Each row was made from one path, in order. Every step used is in the known rows, and no mark comes twice. Write each row's path.
Known rows:
lirubi-gasik-kovu: [-0.63  0.11  1.01 -1.65  2.36 -3.17 -0.42 -0.46 -0.71  1.19  0.91 -0.24
 -0.26  1.49  3.11 -0.53 -0.19  3.91  0.04  0.87 -0.43  0.34  1.55 -0.90
  0.44 -1.00 -1.96  1.67  0.60 -1.83 -2.25  3.83 -0.67  0.65]
gosok-lirubi-limuz-fugop-gasik: [ 0.84 -0.29 -0.40 -0.81  2.13  0.38 -1.66 -1.81 -1.02  4.40  0.40  0.27
 -0.85  1.22  2.21  3.77 -0.47  1.06 -1.19  0.80 -2.39 -0.14 -0.11  5.41
  0.32  0.01  0.85  1.52  1.32  1.48 -2.35  2.80 -2.50  2.29]
gasik-kovu-limuz: [-1.52 -0.31  0.54 -0.90  2.35 -3.42 -0.74 -1.17  0.63  2.12  1.09 -1.45
  0.40  2.21  2.30  1.46 -0.59  4.47 -0.58  0.56 -0.35  0.17  3.32  1.66
  0.11 -0.77  1.39  1.25  0.20 -2.77 -1.88  2.64 -1.13 -0.05]
limuz-fugop-legoz-lirubi-gasik-kovu: [ 1.89  0.16 -0.11 -1.92  3.22 -1.34 -0.04 -0.79 -2.06  0.70  1.17  1.50
 -0.26  0.14  2.31 -0.03 -1.19  2.84 -0.30 -0.37 -1.90 -0.94  1.71 -0.69
  0.66 -1.80 -3.50  2.70  1.66 -0.42 -2.23  3.08 -1.55  1.47]
gosok-lirubi-gasik-kovu-limuz-fugop-legoz: [-0.40 -0.06 -0.68 -0.54  2.53 -1.70 -1.44 -1.51  0.06  1.54  1.03  0.72
 -0.15  0.06  2.19  3.01 -1.16  3.44 -0.59  1.25 -2.48  0.14 -0.20  0.70
 -0.43 -1.85 -2.20  2.75  0.72 -0.36 -1.82  3.01 -1.88  1.27]
limuz-lirubi-gasik: [-0.89  0.58 -0.32 -1.34  1.13 -2.84  0.73  1.08 -0.36  2.57  0.17  0.03
  0.84  0.21  3.08 -0.49 -0.39  1.76 -0.20  1.52 -1.61  1.35  2.72  2.77
 -0.71 -0.46 -1.60  1.23  0.73  2.06 -1.53  2.95 -2.24  0.90]
lirubi-gasik-kovu-limuz: [-2.26  0.05  0.13 -0.92  1.43 -3.02 -0.65 -1.10  0.79  1.75  0.83 -1.48
  0.13  1.78  2.59  0.78 -0.53  4.52  0.23  1.54  0.42  1.11  2.36  0.87
  0.09 -1.14 -0.55  1.24  0.27 -2.42 -1.71  3.26 -1.02  0.60]
gosok-fugop-legoz-lirubi: [-0.03 -0.44 -1.00 -0.75  2.74 -1.24  0.97  3.45 -1.60  2.32  1.82  4.16
  1.06  1.97  2.54 -0.02 -1.62  1.94 -0.74 -0.93 -3.21  0.00  3.56  0.24
 -0.49 -1.31 -0.38  1.96  1.49  4.12 -1.66  1.81 -3.01 -0.15]
legoz-lirubi-gasik-kovu-limuz: [-1.27  0.01 -0.89 -1.14  1.98 -2.32  0.48 -0.46  0.12  1.99  1.14 -0.76
  0.12  1.76  2.30 -0.28 -0.86  3.75  0.27  0.34  0.32  0.36  3.37  1.83
  0.29 -1.19 -0.81  0.62  1.04 -2.12 -1.64  2.42 -1.34  0.78]
fugop-gasik-kovu: [-0.32 -0.63  1.41 -0.99  1.94 -1.68 -0.91 -1.68 -0.83  1.37  1.04 -0.07
 -0.62  1.76  2.70  1.75 -0.14  3.00 -0.91 -0.30 -0.81 -1.38  1.06 -0.55
  0.24 -0.16  0.67  1.67  1.20 -2.00 -2.69  3.34 -0.54  0.63]
legoz-lirubi: [ 1.09 -0.15 -0.90 -1.78  3.43 -1.61  1.29  1.55 -1.35  3.47  1.64  2.56
  0.61  0.75  2.60 -1.54 -0.63  1.63 -0.81 -1.43 -1.41 -0.37  4.76  3.26
  0.21 -0.61  0.73  0.76  1.19  2.04 -1.87  1.78 -2.30  0.91]
limuz-kovu: [ 1.01 -0.12  0.93 -1.21  2.69 -2.93  0.52  0.85 -0.39  2.02  1.35  0.94
  0.76  1.29  2.48  0.04 -0.33  3.73 -0.41 -0.49 -2.87 -0.05  3.60  1.91
 -0.41  0.10  2.50  2.08  0.35  1.23 -2.61  3.33 -1.98  1.34]
legoz-lirubi-gasik-kovu: [ 0.15  0.00 -0.18 -1.89  2.95 -2.28  0.85  0.26 -1.45  1.42  1.29  0.52
 -0.29  1.32  2.76 -1.67 -0.51  3.29  0.12 -0.49 -0.42 -0.60  2.74  0.34
  0.61 -1.02 -2.29  0.92  1.43 -1.33 -2.19  2.98 -0.98  0.89]
kovu-gasik: [-0.82  0.42 -1.29 -0.32  2.31 -3.11 -0.58 -0.72 -0.05  4.17  1.05 -1.02
  0.93 -0.04  2.70 -0.29 -0.19  2.48 -1.51  0.99 -2.05  1.08  4.23 -0.21
 -1.10 -1.25  0.67  1.31 -0.14 -0.50 -1.76  1.81 -1.12  0.92]
gasik-kovu-limuz-fugop: [ 1.20  0.05  0.64 -1.50  3.12 -2.40 -1.78 -2.79  0.20  2.56  0.71 -2.00
  0.57  1.71  1.85  2.78 -1.09  4.44 -0.97  0.47 -1.19 -0.22  5.41  2.91
  0.71 -0.69  0.16  2.24  0.07 -2.66 -2.23  2.37 -1.59  0.99]
gosok-fugop-limuz-lirubi-gasik: [-2.53  0.50 -0.84 -1.29  1.24 -2.54  0.04  1.15 -0.44  3.19 -0.22 -1.45
  1.20  2.21  2.60  1.51 -1.39  0.82  0.53  2.08 -1.19  1.04  2.38  2.21
 -1.21 -0.03 -2.53  0.58  0.53  2.34 -1.19  2.03 -2.50 -0.46]
legoz-lirubi-gasik-kovu-limuz-fugop: [ 1.19  0.36 -0.71 -1.65  2.81 -1.52 -0.49 -2.08 -0.37  2.43  0.71 -1.47
  0.34  1.36  1.80  1.16 -1.27  3.70 -0.13  0.26 -0.56 -0.29  5.54  3.21
  0.85 -1.03 -1.89  1.56  0.92 -2.11 -2.04  2.17 -1.72  1.68]
fugop-gasik-kovu-limuz-lirubi: [-1.33 -0.36  0.06 -0.51  0.74 -2.25 -0.19 -1.50  0.36  1.77  0.23 -3.06
  0.40  1.52  2.02  2.96 -0.89  2.77 -0.82  0.49 -1.15 -0.90  2.50  3.41
 -0.74  0.24  1.33  0.84  1.11 -1.65 -1.93  2.05 -1.48 -0.03]

Which path is each row?
[ 0.33  0.30  0.21 -0.95  1.84 -1.69 -1.51 -1.83 -0.06  0.89  0.76  0.51
  0.18 -0.12  2.11  2.71 -1.34  3.48 -0.31  1.63 -1.75  0.65  0.81 -0.35
  0.10 -2.14 -1.97  3.65  0.67 -0.46 -1.80  3.44 -1.90  1.33]
lirubi-gasik-kovu-limuz-fugop-legoz
[-0.37  0.47 -1.36 -0.44  2.76 -2.99 -0.28 -1.70 -0.32  3.79  0.93 -2.71
  0.97  0.44  1.67  1.09 -0.88  1.89 -0.75  0.68 -2.35 -0.08  2.61  0.07
 -1.76 -0.50  1.44  1.16 -0.02 -1.10 -1.99  1.66 -1.16  1.02]
fugop-limuz-kovu-gasik
[-0.98 -0.04  0.07 -1.02  1.85 -3.68  0.11 -0.45  0.32  2.13  0.36 -3.16
  0.88  1.46  2.07  1.57 -0.99  3.65 -0.82  0.47 -1.42 -0.25  4.28  3.72
 -0.65 -0.02  1.04  0.79  0.55 -1.95 -1.74  1.88 -1.67 -0.56]
gasik-kovu-limuz-lirubi
[ 2.11 -0.32  0.38 -1.80  2.67  0.13 -0.83 -2.45 -2.31  2.38  0.58 -0.98
 -1.01  1.90  1.69  2.18 -1.02  2.20 -0.88 -0.73 -1.36 -1.77  1.60  3.21
  1.30 -0.36 -0.17  1.65  2.21 -1.64 -2.71  2.65 -1.62  1.71]
legoz-lirubi-limuz-fugop-gasik-kovu
[ 0.19 -0.10 -0.01 -0.39  1.20  0.07 -1.68 -2.98  0.55  3.42  0.46 -0.27
  0.39  1.00  2.03  4.23 -0.78  2.11 -0.94  0.86 -1.00  0.06  3.61  3.44
  0.13 -0.33  1.42  2.24  0.67  0.58 -2.13  2.47 -2.18  2.08]
kovu-limuz-fugop-gasik
[-1.00 -0.21 -0.24 -0.99  2.35 -2.09  0.56  1.89 -1.61  0.45  1.36  1.56
  0.13  2.57  2.75 -0.48 -1.29  3.59  0.27 -0.07 -1.96 -0.27  1.72 -2.25
  0.08 -1.42 -3.22  1.90  1.63  0.31 -2.01  2.92 -1.58 -0.08]
gosok-fugop-legoz-lirubi-gasik-kovu
[-2.45  0.19  0.18 -1.51  1.93 -3.31 -0.37  0.00 -0.88  1.63 -0.01 -3.03
  0.53  3.29  2.49  1.54 -1.40  2.40  0.46  1.32 -0.91 -0.37  2.22  0.44
 -0.65  0.07 -3.26  0.64  0.68 -1.42 -1.82  2.42 -1.37 -0.99]
gosok-fugop-limuz-lirubi-gasik-kovu
[ 1.51 -0.13  0.58 -0.86  1.84  0.00 -1.56 -2.38 -0.60  3.08  0.56  0.89
  0.07  0.57  2.46  3.15 -0.48  1.43 -1.24  0.28 -1.70 -0.55  3.19  2.44
  0.37 -0.11  0.60  2.60  0.88  1.35 -2.52  2.87 -1.95  2.19]
limuz-fugop-gasik
[-2.43 -0.19 -0.96 -0.34  1.42 -2.00  0.23  1.17 -0.02  1.03  1.25  0.41
  0.52  3.06  2.28  0.93 -1.67  4.02  0.34  0.73 -1.16  0.58  2.49 -0.81
 -0.41 -1.66 -1.75  1.55  1.19 -0.41 -1.46  2.44 -1.88 -0.13]
gosok-fugop-legoz-lirubi-gasik-kovu-limuz
[ 0.73  0.52 -1.84 -1.10  1.81 -0.26  0.33  0.12 -0.54  2.43  1.01  2.49
  0.61 -0.54  2.11  0.68 -1.51  1.72 -0.05  0.81 -1.57  1.08  2.39  2.05
 -0.10 -2.13 -2.12  2.54  1.33  2.73 -1.31  2.44 -2.83  2.11]
kovu-limuz-fugop-legoz-lirubi-gasik
[-2.47 -0.47  0.07  0.08  0.54 -2.46 -0.33 -0.21  0.44  1.92  0.15 -3.49
  0.90  3.76  2.06  3.50 -1.39  3.42 -0.66  0.68 -1.78 -0.56  4.30  2.55
 -0.90  0.58  0.83  0.67  1.04 -1.26 -1.92  1.69 -1.80 -0.80]
gosok-fugop-gasik-kovu-limuz-lirubi
[ 2.05 -0.20 -0.82 -1.31  3.43 -0.92 -0.01 -0.84 -1.26  1.63  1.49  1.46
  0.35  0.27  1.54  1.47 -1.78  2.96 -0.95 -1.12 -2.28 -1.20  3.57  1.76
  0.33 -1.66 -0.55  2.59  1.57 -0.12 -1.95  1.84 -2.31  0.95]
gasik-kovu-limuz-fugop-legoz-lirubi
[ 0.57  0.35 -2.04 -0.34  2.12 -1.54  0.97  0.76 -1.64  3.07  1.27 -0.21
  0.36 -0.25  1.47 -0.37 -1.27  2.11 -0.93  0.02 -4.05  0.67  0.96  0.97
 -1.25 -1.66  1.81  1.94  1.55  1.14 -1.91  2.15 -2.24  1.85]
fugop-legoz-lirubi-limuz-kovu-gasik
[-1.99 -0.56  0.60 -0.25  1.10 -1.57 -1.10 -2.33  0.74  1.92  0.92 -1.38
 -0.18  1.94  2.21  2.81 -0.57  3.70 -0.58  0.51 -0.01 -0.42  1.61  1.01
 -0.04 -0.37  1.90  1.33  0.79 -2.46 -2.12  2.77 -0.90  0.49]
fugop-gasik-kovu-limuz
[ 1.12 -0.14 -0.51 -1.19  3.22 -1.09 -1.32  0.18 -1.53  3.42  0.91  2.60
 -0.32 -0.11  2.20  2.79 -1.06  1.66 -1.42  0.97 -3.91  0.71 -1.72  3.48
 -0.10 -1.54 -0.02  3.00  1.06  2.89 -1.76  3.06 -3.07  1.41]
gosok-lirubi-limuz-fugop-legoz
[-1.97  0.62 -1.01 -0.82  0.43 -2.66  0.53  0.49  0.78  2.87  0.06 -1.21
  1.05  0.43  2.65  0.60 -0.75  2.17  0.06  2.15 -0.97  1.91  3.29  3.80
 -0.91 -0.57 -0.65  0.86  0.45  1.53 -1.13  2.55 -2.40  0.89]
kovu-limuz-lirubi-gasik
[-1.43 -0.31  0.00 -1.08  3.16 -3.36 -0.35 -0.09 -0.42  1.85  1.16 -0.18
 -0.70  1.55  3.23 -0.25  0.13  3.70 -0.20  0.48 -1.18 -0.32  0.33  0.27
 -0.15 -0.52 -2.23  0.65  0.75 -1.46 -2.26  3.30 -0.60  0.50]
gosok-lirubi-gasik-kovu
[-0.52  0.28  0.62 -1.68  1.90 -3.62  0.27 -0.06 -0.96  1.06  0.31 -1.87
  0.11  1.10  2.85 -0.22 -0.45  3.18 -0.16  0.84 -1.25 -0.11  2.35  0.86
 -0.06 -0.44 -2.24  1.21  0.92 -1.61 -2.09  3.20 -1.01  0.22]
limuz-lirubi-gasik-kovu
[-1.73 -0.78  1.45 -0.37  1.65 -1.83 -1.15 -0.38 -0.67  1.36  0.90 -0.58
 -0.09  4.16  2.78  2.39 -0.66  3.87 -0.59 -0.02 -1.33 -1.09  2.68 -1.22
  0.16  0.21  0.17  1.57  1.06 -1.54 -2.68  2.93 -0.85 -0.23]
gosok-fugop-gasik-kovu
[-2.74 -0.26 -0.71 -0.38  2.12 -3.12 -0.51 -0.79  1.09  2.32  1.08 -1.35
 -0.22  2.01  2.68  1.18 -0.27  4.30  0.02  1.24 -0.43  0.56  1.15  1.75
 -0.35 -0.81 -0.84  0.37  0.41 -2.27 -1.75  2.79 -0.92  0.52]
gosok-lirubi-gasik-kovu-limuz
[-1.68  0.69 -0.82 -1.75  1.49 -2.47  0.31 -0.17 -0.59  3.15 -0.12 -1.12
  0.70  0.05  2.54  0.85 -1.00 -0.03  0.26  1.86 -0.71  0.79  0.73  3.00
 -1.02 -0.35 -1.98  0.72  0.65  1.66 -1.18  2.46 -2.23  0.38]
fugop-limuz-lirubi-gasik
[ 1.54 -0.40  1.48 -1.26  2.59 -1.05 -1.78 -3.25 -1.07  1.59  0.68 -0.88
 -0.47  1.64  2.27  3.02 -0.54  3.10 -1.14 -0.29 -1.39 -1.73  2.56  0.63
  0.76 -0.15 -0.09  2.50  1.06 -2.20 -2.99  3.09 -0.85  1.31]
limuz-fugop-gasik-kovu
[ 1.84 -0.04 -0.50 -1.45  1.92  1.28 -0.56 -1.48 -1.95  4.04  0.46  0.75
 -0.50  1.05  1.80  2.43 -0.99  0.62 -1.02 -0.13 -1.67 -0.39  1.92  5.42
  0.90 -0.38  0.65  1.75  2.01  1.93 -2.25  2.51 -2.78  2.58]
legoz-lirubi-limuz-fugop-gasik
[-0.66  0.25 -0.51 -1.72  2.66 -2.79  0.13 -0.30 -0.91  3.69  0.17 -1.29
  1.06  0.26  2.10  1.80 -1.19 -0.20 -0.74  0.65 -1.52 -0.45  2.06  4.35
 -1.19  0.22  0.48  0.52  0.59  1.29 -1.36  1.59 -2.40 -0.51]
fugop-limuz-lirubi
[ 0.53 -0.59  0.59 -1.02  2.92 -0.68 -1.93 -2.75 -1.36  2.76  0.55 -1.46
 -1.33  2.08  2.09  3.55 -0.45  2.70 -1.08  0.12 -2.06 -1.44 -0.44  3.40
  0.63  0.12 -0.07  1.45  1.54 -1.93 -2.84  3.07 -1.29  1.40]
gosok-lirubi-limuz-fugop-gasik-kovu
[-1.10 -0.38 -0.69 -1.14  2.93 -2.24 -0.33  1.29 -0.86  4.69  0.99  0.93
 -0.54  1.45  2.71  0.77 -0.08  1.92 -1.03  0.88 -2.13  1.18 -0.74  5.53
 -0.21 -0.40  1.41  0.32  0.81  1.96 -1.63  2.90 -2.49  0.76]
gosok-lirubi-limuz
[ 1.68  0.21  0.38 -1.72  2.52 -0.96 -1.43 -0.23 -1.82  2.82  0.64  2.30
  0.05 -0.44  2.03  2.43 -1.31  1.77 -1.21  1.29 -3.25  1.25 -0.52  2.27
  0.45 -1.83  0.21  3.81  0.93  2.80 -1.70  3.47 -3.17  1.53]
lirubi-limuz-fugop-legoz
[-1.52  0.27 -1.41 -0.11  2.48 -3.11 -0.59 -0.51 -0.15  3.80  0.80 -3.12
  1.39  2.64  1.73  1.68 -1.31  2.59 -0.45  0.91 -2.90  0.22  4.08 -0.58
 -1.91 -0.19  0.82  1.05 -0.15 -0.59 -2.02  1.31 -1.45  0.17]
gosok-fugop-limuz-kovu-gasik
[ 1.17 -0.30  1.44 -1.51  2.21 -0.69 -1.97 -2.98 -1.61  2.17  0.32 -1.54
 -1.01  1.90  2.00  3.18 -0.72  2.81 -0.92  0.42 -1.15 -0.93  0.64  2.35
  1.24 -0.33  0.27  2.28  1.43 -2.11 -2.77  3.46 -1.32  1.57]
lirubi-limuz-fugop-gasik-kovu
[-1.69  0.04 -0.53 -1.30  2.23 -2.98 -0.13  1.14 -0.68  3.72  0.08 -1.75
  1.53  2.69  2.21  2.45 -1.65  0.56 -0.48  0.83 -2.13 -0.13  3.81  3.47
 -1.36  0.61 -0.15  0.36  0.40  2.00 -1.39  1.15 -2.84 -1.34]
gosok-fugop-limuz-lirubi
